What can hang from each mark
z491: z425 z551 z593 z909 z941
z425: z121 z491
z163: z591
z593: z669
z97: z197 z591
z909: z491 z669
z197: z888
z121: z888 z941
z888: z121
z941: z197 z491
z669: z336 z593 z909
z551: z491
z591: z97 z163

Each row was made from one small tree. The marks that hang from a mark follow it in brackets, in the order of their numbers. Every link used is in the known rows. Write each row's tree.
(in the rows, 128 means zero)
Known rows
z425{z491}: [113 139 138 155 123 132 142 168 115 124 142 123 167 150 134 149 133 133
 103 132 151 116 123 101 118 129 108 108 138 113 141 133 113 166 151 120]
z551{z491{z425 z909}}: [118 137 142 141 129 132 141 172 115 128 136 133 153 145 169 156 121 138
  99 121 163 111 123  80  96 126 110 111 145 113 156 126  97 149 163 123]
z909{z491{z551 z941}}: [116 136 114 171 112 130 148 170 120 134 136 114 142 144 139 149 142 134
 100 129 151 124 121 103 106 122 103 104 154 111 151 135 102 147 154 138]
z551{z491}: [119 143 130 154 129 128 142 169 113 127 145 131 161 149 145 145 125 135
  98 132 152 112 131  96 110 127 108 117 135 115 144 123 107 157 162 128]
z121{z888 z941{z197 z491}}: [120 147 127 209 117 135 141 174 117 133 159 116 134 153 146 156 123 144
 107 134 160 110 113 124 105 130 105 132 126 123 148 153 113 173 148 119]
z163{z591{z97{z197{z888{z121}}}}}: [116 178 130 146 122 138 127 178 119 116 145 124 173 148 150 127 124 142
 117 129 146 104 111  91 103 132 109 126 116 111 146 118 102 173 164 122]
z425{z491{z593{z669{z336}} z909}}: [112 144 148 228 130 130 147 173 112 130 141 122 180 153 155 158 148 133
 108 122 163 117 131 104 110 127 112 113 157 113 141 148 107 167 172 141]
z888{z121{z941}}: [123 140 119 182 141 135 143 167 108 125 143 116 108 142 144 134 125 143
 107 131 137 114 121 108 117 127 112 127 137 109 147 137 105 163 162 121]
z121{z888 z941{z197 z491{z909}}}: [120 148 135 214 122 136 138 178 124 132 158 113 125 150 158 157 124 145
 103 127 166 113 111 121  99 128 107 131 135 127 147 157 110 167 154 125]
z163{z591{z97}}: [123 171 127 103 126 133 134 175 117 115 141 123 185 144 138 139 123 135
 115 130 146 113 119  90 113 134 113 132 124 114 154 125 111 155 158 124]
z425{z491{z593{z669} z909}}: [114 148 149 208 123 133 146 181 120 130 138 121 171 154 157 151 143 134
 102 122 163 115 130 107 111 127 111  92 156 115 144 141 108 156 162 135]
z197{z888{z121}}: [114 155 125 161 123 136 136 172 113 123 142 123 136 142 149 132 118 139
 105 131 145 110 119 105 105 126 109 104 133 113 139 121  98 166 159 113]
z121{z941{z491{z551}}}: [121 127 114 221 120 131 147 175 116 136 148 114 126 148 144 154 140 138
  91 129 151 117 125 110 115 126 113 110 143 114 159 149 110 162 154 141]
z909{z669}: [119 139 131 128 125 136 141 167 117 122 144 117 128 146 146 142 144 132
 112 144 139 115 126 103 112 123 105 116 135 110 152 135 107 158 154 128]
z121{z941{z197 z491{z425 z909}}}: [116 137 138 198 122 136 140 182 116 133 149 118 126 152 172 171 128 144
 103 121 169 111 110  94  93 128 110 126 142 119 158 154 108 159 151 123]
z593{z669{z336 z909}}: [108 133 124 186 135 127 143 168 110 124 150 120 181 153 142 155 137 136
 110 151 154 112 131  96 109 133 107 123 135 112 144 153  95 162 172 134]
z591{z97{z197{z888}} z163}: [114 162 133 171 111 138 137 163 112 128 150 116 187 167 152 135 120 131
 127 129 139 109 120 104 108 130 104  85 128 118 144 119  89 171 156 133]
z491{z425 z909 z941}: [118 134 143 143 127 133 138 171 117 133 125 122 124 142 166 154 123 141
 108 118 162 118 116  83  95 124 109 103 151 115 162 128  86 141 158 121]
z593{z669{z336 z909{z491{z551}}}}: [105 128 106 202 123 127 152 168 117 127 153 116 185 152 140 161 154 131
 102 149 151 117 130 101 104 129 103 118 147 109 142 162 103 161 170 148]
z163{z591{z97{z197{z888}}}}: [116 169 134 123 115 137 131 177 122 119 144 125 194 153 152 132 124 137
 114 135 153 106 115  92 106 136 111 116 115 115 150 119 101 170 158 125]
z491{z425 z551 z909}: [117 124 125 158 117 136 147 171 124 128 131 123 125 140 168 165 135 133
 102 121 157 120 120  94  91 124 111  92 151 111 167 135  95 145 157 128]
z593{z669}: [116 145 123 157 123 132 146 171 118 126 145 122 173 151 148 142 136 135
 108 139 152 110 129 106 108 126 106 102 134 113 153 135  93 155 154 130]
z941{z197 z491}: [113 153 130 176 112 132 136 180 119 129 158 122 150 155 148 164 129 134
 108 133 162 111 119 105 101 127 103 128 133 124 147 145 116 163 153 125]
z121{z888 z941}: [126 133 127 159 130 135 147 160 114 128 144 115 128 144 142 136 119 141
 106 136 145 115 121 122 116 131 111 119 130 115 150 137  99 166 153 116]
z669{z336 z593 z909}: [106 122 132 188 145 126 143 160 112 127 149 111 146 145 129 169 126 129
 108 152 152 116 125  99 110 139 116 138 146 114 136 144 112 163 185 121]
z669{z593 z909}: [108 126 135 168 139 129 142 167 120 126 145 111 139 145 130 161 121 131
 102 151 152 114 124 102 111 137 115 117 145 116 139 139 113 153 175 115]
z909{z491 z669{z593}}: [109 137 131 134 128 135 148 162 121 125 150 104 139 144 135 153 154 127
 111 152 139 113 119 110 111 124 107 124 148 106 137 137 120 159 163 130]
z909{z491 z669{z336 z593}}: [108 134 130 151 134 132 149 155 114 126 153 104 143 143 133 161 160 126
 117 153 138 115 120 106 110 125 107 145 150 103 134 144 121 169 173 135]
z97{z197{z888{z121}} z591{z163}}: [110 149 116 192 120 145 140 162 114 128 146 120 135 150 154 145 121 143
 114 137 142 104 124 118 101 120 102  92 127 109 151 117  88 176 166 136]
z593{z669{z336 z909{z491}}}: [104 139 118 165 131 127 147 166 112 125 154 119 197 153 139 155 144 134
 108 151 152 113 129  98 108 133 103 131 142 112 135 157 101 164 171 138]
z121{z888 z941{z491{z425}}}: [119 128 133 165 122 133 146 164 110 134 142 123 125 146 152 152 119 147
 107 125 156 108 114 106 108 128 107 120 131 113 163 143  95 172 148 116]
z909{z491{z593 z941} z669{z336}}: [115 140 135 173 125 130 147 162 105 134 140 113 127 146 146 151 156 132
 118 134 144 121 127  99 115 123 104 136 159 107 141 140 111 158 170 144]
z669{z336 z593 z909{z491{z941}}}: [103 129 131 189 141 123 144 161 112 134 145 106 149 144 125 166 134 135
 106 147 153 119 118  93 108 135 109 142 157 112 128 146 112 157 184 129]
z591{z163}: [120 146 125 157 123 134 147 163 112 129 145 115 153 151 146 149 126 130
 118 135 140 115 127 111 111 127 105  99 139 113 148 130  97 157 154 129]
z888{z121{z941{z197 z491}}}: [118 154 120 231 129 135 137 181 110 129 158 115 110 152 147 152 130 146
 108 128 151 109 112 110 108 125 106 141 133 116 144 151 116 169 156 126]
z425{z121}: [120 133 130 136 132 136 138 161 115 122 142 122 134 147 145 142 136 134
 115 138 144 115 117  97 116 129 112 125 133 114 144 134 105 165 158 120]

Write each row's tree
[111 164 129 209 116 135 133 182 113 131 141 119 126 148 153 141 119 145
 111 128 156 112 109 102  93 125 104 111 132 118 137 125  99 159 153 112]
z491{z941{z197{z888{z121}}}}
[118 134 139 217 117 134 148 177 125 131 135 119 132 146 152 162 142 128
  94 115 159 125 127 108 109 126 115  92 165 116 148 138 120 154 162 135]
z425{z491{z551 z593 z909}}
[109 140 122 175 112 143 144 160 117 131 145 119 155 155 153 151 125 138
 109 142 150 106 128 120 105 124 104  81 127 112 154 117  88 173 158 136]
z97{z197{z888} z591{z163}}
[120 125 136 201 117 133 149 175 120 139 118 121  97 141 172 163 130 135
 104 109 163 124 122  92  94 123 114  88 169 113 168 129  94 133 164 133]
z491{z425 z551 z593 z909 z941}
[115 133 117 161 121 141 145 157 116 128 147 119 145 153 147 157 130 135
 116 143 145 110 131 117 108 121 101  98 131 110 160 125  94 167 164 145]
z97{z197 z591{z163}}
[107 171 123 191 112 135 136 180 115 131 146 116 147 148 149 141 127 144
 109 128 155 111 105 104  92 123 100 117 138 116 127 128 106 160 153 117]
z909{z491{z941{z197{z888{z121}}}}}
[115 143 116 224 108 129 156 177 119 141 134 115 152 150 151 148 152 134
 101 125 155 120 131 110 106 121 104  89 162 109 152 140 100 141 160 152]
z909{z491{z551 z593{z669} z941}}
[115 151 125 216 126 134 136 179 108 132 150 117 122 148 150 133 122 148
  94 126 148 106 117 107 116 127 112 116 134 114 143 136 103 175 157 121]
z197{z888{z121{z941{z491}}}}
[114 131 131  93 122 139 145 149 115 123 139 126 146 143 153 148 133 138
 123 133 147 111 105 100 103 128 103 129 133 109 145 137  97 173 152 115]
z909{z491{z425{z121{z888}}}}
[113 129 133 173 139 132 146 156 112 126 149 109 124 143 136 160 153 127
 119 151 141 116 123 106 111 126 111 139 144 105 142 139 113 167 174 131]
z909{z669{z336 z593}}
[122 137 129 182 125 132 142 168 115 132 151 117 131 146 140 142 123 144
 102 131 151 111 120 119 116 129 108 125 132 119 152 146 103 173 153 123]
z121{z888 z941{z491}}
[121 145 140 152 132 134 137 174 120 124 146 123 139 145 159 144 144 135
  99 135 150 114 130  92 104 120 106 120 143 113 148 133 110 152 163 137]
z551{z491{z909{z669}}}
[121 134 124 196 120 133 141 176 126 134 132 115 118 140 153 151 138 136
  98 122 157 127 122  99  99 122 111  97 157 117 159 135  95 140 161 137]
z491{z551 z909 z941}
[125 139 144 212 128 133 143 172 119 135 146 114 108 144 158 148 121 141
  98 117 161 116 125 122 113 130 115 119 154 124 152 146 108 163 168 130]
z121{z888 z941{z491{z593 z909}}}
[111 162 126 186 116 138 135 178 116 124 151 121 137 147 155 145 119 138
 109 133 154 108 111 109  94 127 106 112 127 117 134 128 106 166 153 109]
z941{z197{z888{z121}}}
[103 132 129 150 135 128 146 165 121 127 149 107 155 145 128 161 132 129
 100 152 150 114 121 102 109 136 110 123 152 113 130 143 119 153 174 120]
z669{z593 z909{z491}}
[119 152 127 252 128 133 141 184 108 134 154 116  97 153 156 154 127 141
 108 120 154 111 118 114 110 127 111 135 146 117 143 148 123 167 165 128]
z888{z121{z941{z197 z491{z593}}}}
[121 115 131 151 137 139 145 158 106 127 133 123 117 148 159 149 135 143
 116 133 144 112 111  88 116 131 117 124 133 105 157 138  97 166 152 116]
z491{z425{z121{z941}}}
[123 136 129 192 130 141 143 161 115 126 150 116 123 151 148 145 132 144
 120 139 150 114 104 119 111 132 110 138 121 117 141 149 107 175 148 113]
z425{z121{z888 z941{z197}}}
[109 125 119 195 123 128 153 164 113 131 146 116 143 146 141 168 140 124
 101 137 151 124 132 102 110 135 111 123 162 112 138 152 119 158 181 141]
z669{z336 z909{z491{z551 z593}}}
[117 143 142 204 122 125 150 177 104 141 124 137 158 154 167 150 130 144
 106 118 165 109 130  84 103 123 107  96 149 106 161 123  88 142 164 135]
z551{z491{z425 z593{z669} z941}}
[113 153 146 209 121 133 135 184 121 131 140 117 154 153 148 160 133 141
 104 121 169 120 110  97 100 126 104 115 147 122 140 143 112 154 152 122]
z425{z491{z909 z941{z197}}}
[114 153 136 180 112 135 144 177 116 133 143 110 124 152 152 154 152 132
 117 136 151 118 120 106 104 121 100 121 153 113 140 141 121 149 156 135]
z909{z491{z593 z941{z197}} z669}
[117 124 124 205 113 138 143 170 116 133 130 125 111 151 163 167 146 140
 121 124 158 119 103  85  93 124 106 113 139 110 160 140  97 152 146 125]
z491{z425{z121} z551 z941{z197}}
[114 155 131 183 112 131 145 175 114 136 142 114 139 152 150 157 132 133
 112 125 161 119 118 107 103 128 104 119 155 118 137 135 117 148 159 127]
z909{z491{z593 z941{z197}}}
[115 171 127 188 120 140 133 165 109 125 149 117 166 162 153 128 120 136
 131 123 133 107 116 104 103 126 102  95 129 113 141 118  88 173 163 131]
z591{z97{z197{z888{z121}}} z163}
[122 131 125 212 114 130 149 173 116 139 128 118 107 144 148 152 133 132
 102 120 154 126 130 105 110 124 112  91 160 113 158 128 103 141 163 137]
z491{z551 z593 z941}
[111 130 131 114 124 135 149 157 107 124 144 119 150 144 154 160 155 132
 122 143 141 113 119  89 102 124 100 138 141  99 149 143 105 168 158 132]
z909{z491{z425} z669{z336}}
[120 163 131 115 124 135 133 173 122 116 144 124 184 152 144 139 131 136
 121 134 149 109 118  90 108 134 108 134 120 113 157 128 109 164 164 130]
z163{z591{z97{z197}}}
[117 134 120 160 110 136 154 169 120 130 142 111 121 144 150 153 162 124
 106 135 140 121 130 113 110 121 106 104 159 106 147 140 121 152 158 145]
z909{z491{z551 z593} z669}
[113 131 134 124 126 135 141 160 109 130 129 124 136 146 152 149 141 142
 119 128 149 115 106  79 106 126 105 124 144 107 149 133  95 157 153 122]
z909{z491{z425{z121} z941}}
[112 159 127 210 111 131 150 181 116 137 143 116 167 158 155 154 143 137
 113 129 163 114 122 109 101 124 101 109 151 115 140 142 107 147 157 137]
z909{z491{z593{z669} z941{z197}}}
[114 133 141 189 129 132 150 168 110 132 135 126 149 149 177 165 138 134
 117 122 164 113 129  94  96 126 112 111 154 109 159 142  89 154 174 137]
z491{z425 z593{z669{z336}} z909}
[115 122 128 214 134 135 149 164 124 128 146 104 111 138 148 170 165 126
 109 143 145 123 122 107  99 122 113 125 158 107 150 146 113 158 177 144]
z491{z551 z909{z669{z336 z593}}}
[113 136 138 136 116 130 150 167 109 137 126 122 134 146 156 155 126 137
 112 118 157 117 121  90 106 127 106 106 160 109 151 126 102 145 160 125]
z909{z491{z425 z593 z941}}
[121 149 136 228 116 133 145 175 114 137 154 117 117 153 151 158 122 140
 108 125 163 112 118 128 109 131 109 127 139 123 146 151 117 170 156 123]
z121{z888 z941{z197 z491{z593}}}
[119 157 127 161 121 136 138 160 112 126 150 116 176 166 146 141 128 129
 134 130 136 112 125 102 111 129 101 104 132 115 151 127  95 164 161 140]
z591{z97{z197} z163}
[123 128 116 216 116 132 147 169 120 135 149 115 121 145 141 150 134 141
  97 127 151 117 121 122 112 125 109 112 138 117 159 150 103 169 151 135]
z121{z888 z941{z491{z551}}}
[121 134 127 196 119 134 148 175 126 131 137 117 114 142 161 159 134 127
  98 119 155 125 131 111 100 126 116  92 164 117 154 134 109 144 169 137]
z491{z551 z593 z909}
[115 146 119 219 104 132 151 178 120 139 139 113 131 151 151 163 141 130
 107 123 159 124 119 111  98 124 104 105 160 115 143 138 118 144 157 138]
z909{z491{z551 z593 z941{z197}}}
[114 130 135 119 124 139 141 161 109 128 131 119 120 148 155 147 161 141
 124 136 141 114 106  79 107 120 102 128 144 102 150 137  99 159 150 128]
z909{z491{z425{z121} z941} z669}
[122 120 136 203 134 138 154 164 103 133 130 124 128 155 171 147 144 143
 118 128 150 110 118  97 117 130 118 106 142 103 159 144  94 162 157 126]
z491{z425{z121{z941}} z593{z669}}
[114 130 140 146 124 134 146 161 107 134 124 125 122 147 158 152 139 138
 120 120 152 117 112  84 109 128 110 119 157 107 147 129 100 154 162 125]
z909{z491{z425{z121} z593 z941}}
[122 129 139 190 135 138 143 156 111 125 141 121 140 151 132 136 136 145
 110 132 145 115 108 112 128 131 112 128 128 112 138 146 110 185 147 115]
z425{z121{z888 z941} z491}
[118 137 145 182 125 126 146 171 103 140 122 136 131 148 161 154 118 140
 104 114 163 114 128  81 106 126 110 105 152 109 157 116  98 143 166 126]
z551{z491{z425 z593 z941}}
[114 151 136 200 112 131 140 182 117 133 154 122 136 155 153 167 126 130
 108 125 165 112 124 110 105 129 108 122 145 125 146 142 122 160 161 127]
z941{z197 z491{z593}}
[113 138 144 182 131 133 136 176 127 129 152 106 117 143 148 162 151 132
 102 140 153 112 120 103 104 121 111 126 154 116 149 145 116 159 172 136]
z941{z491{z909{z669{z593}}}}
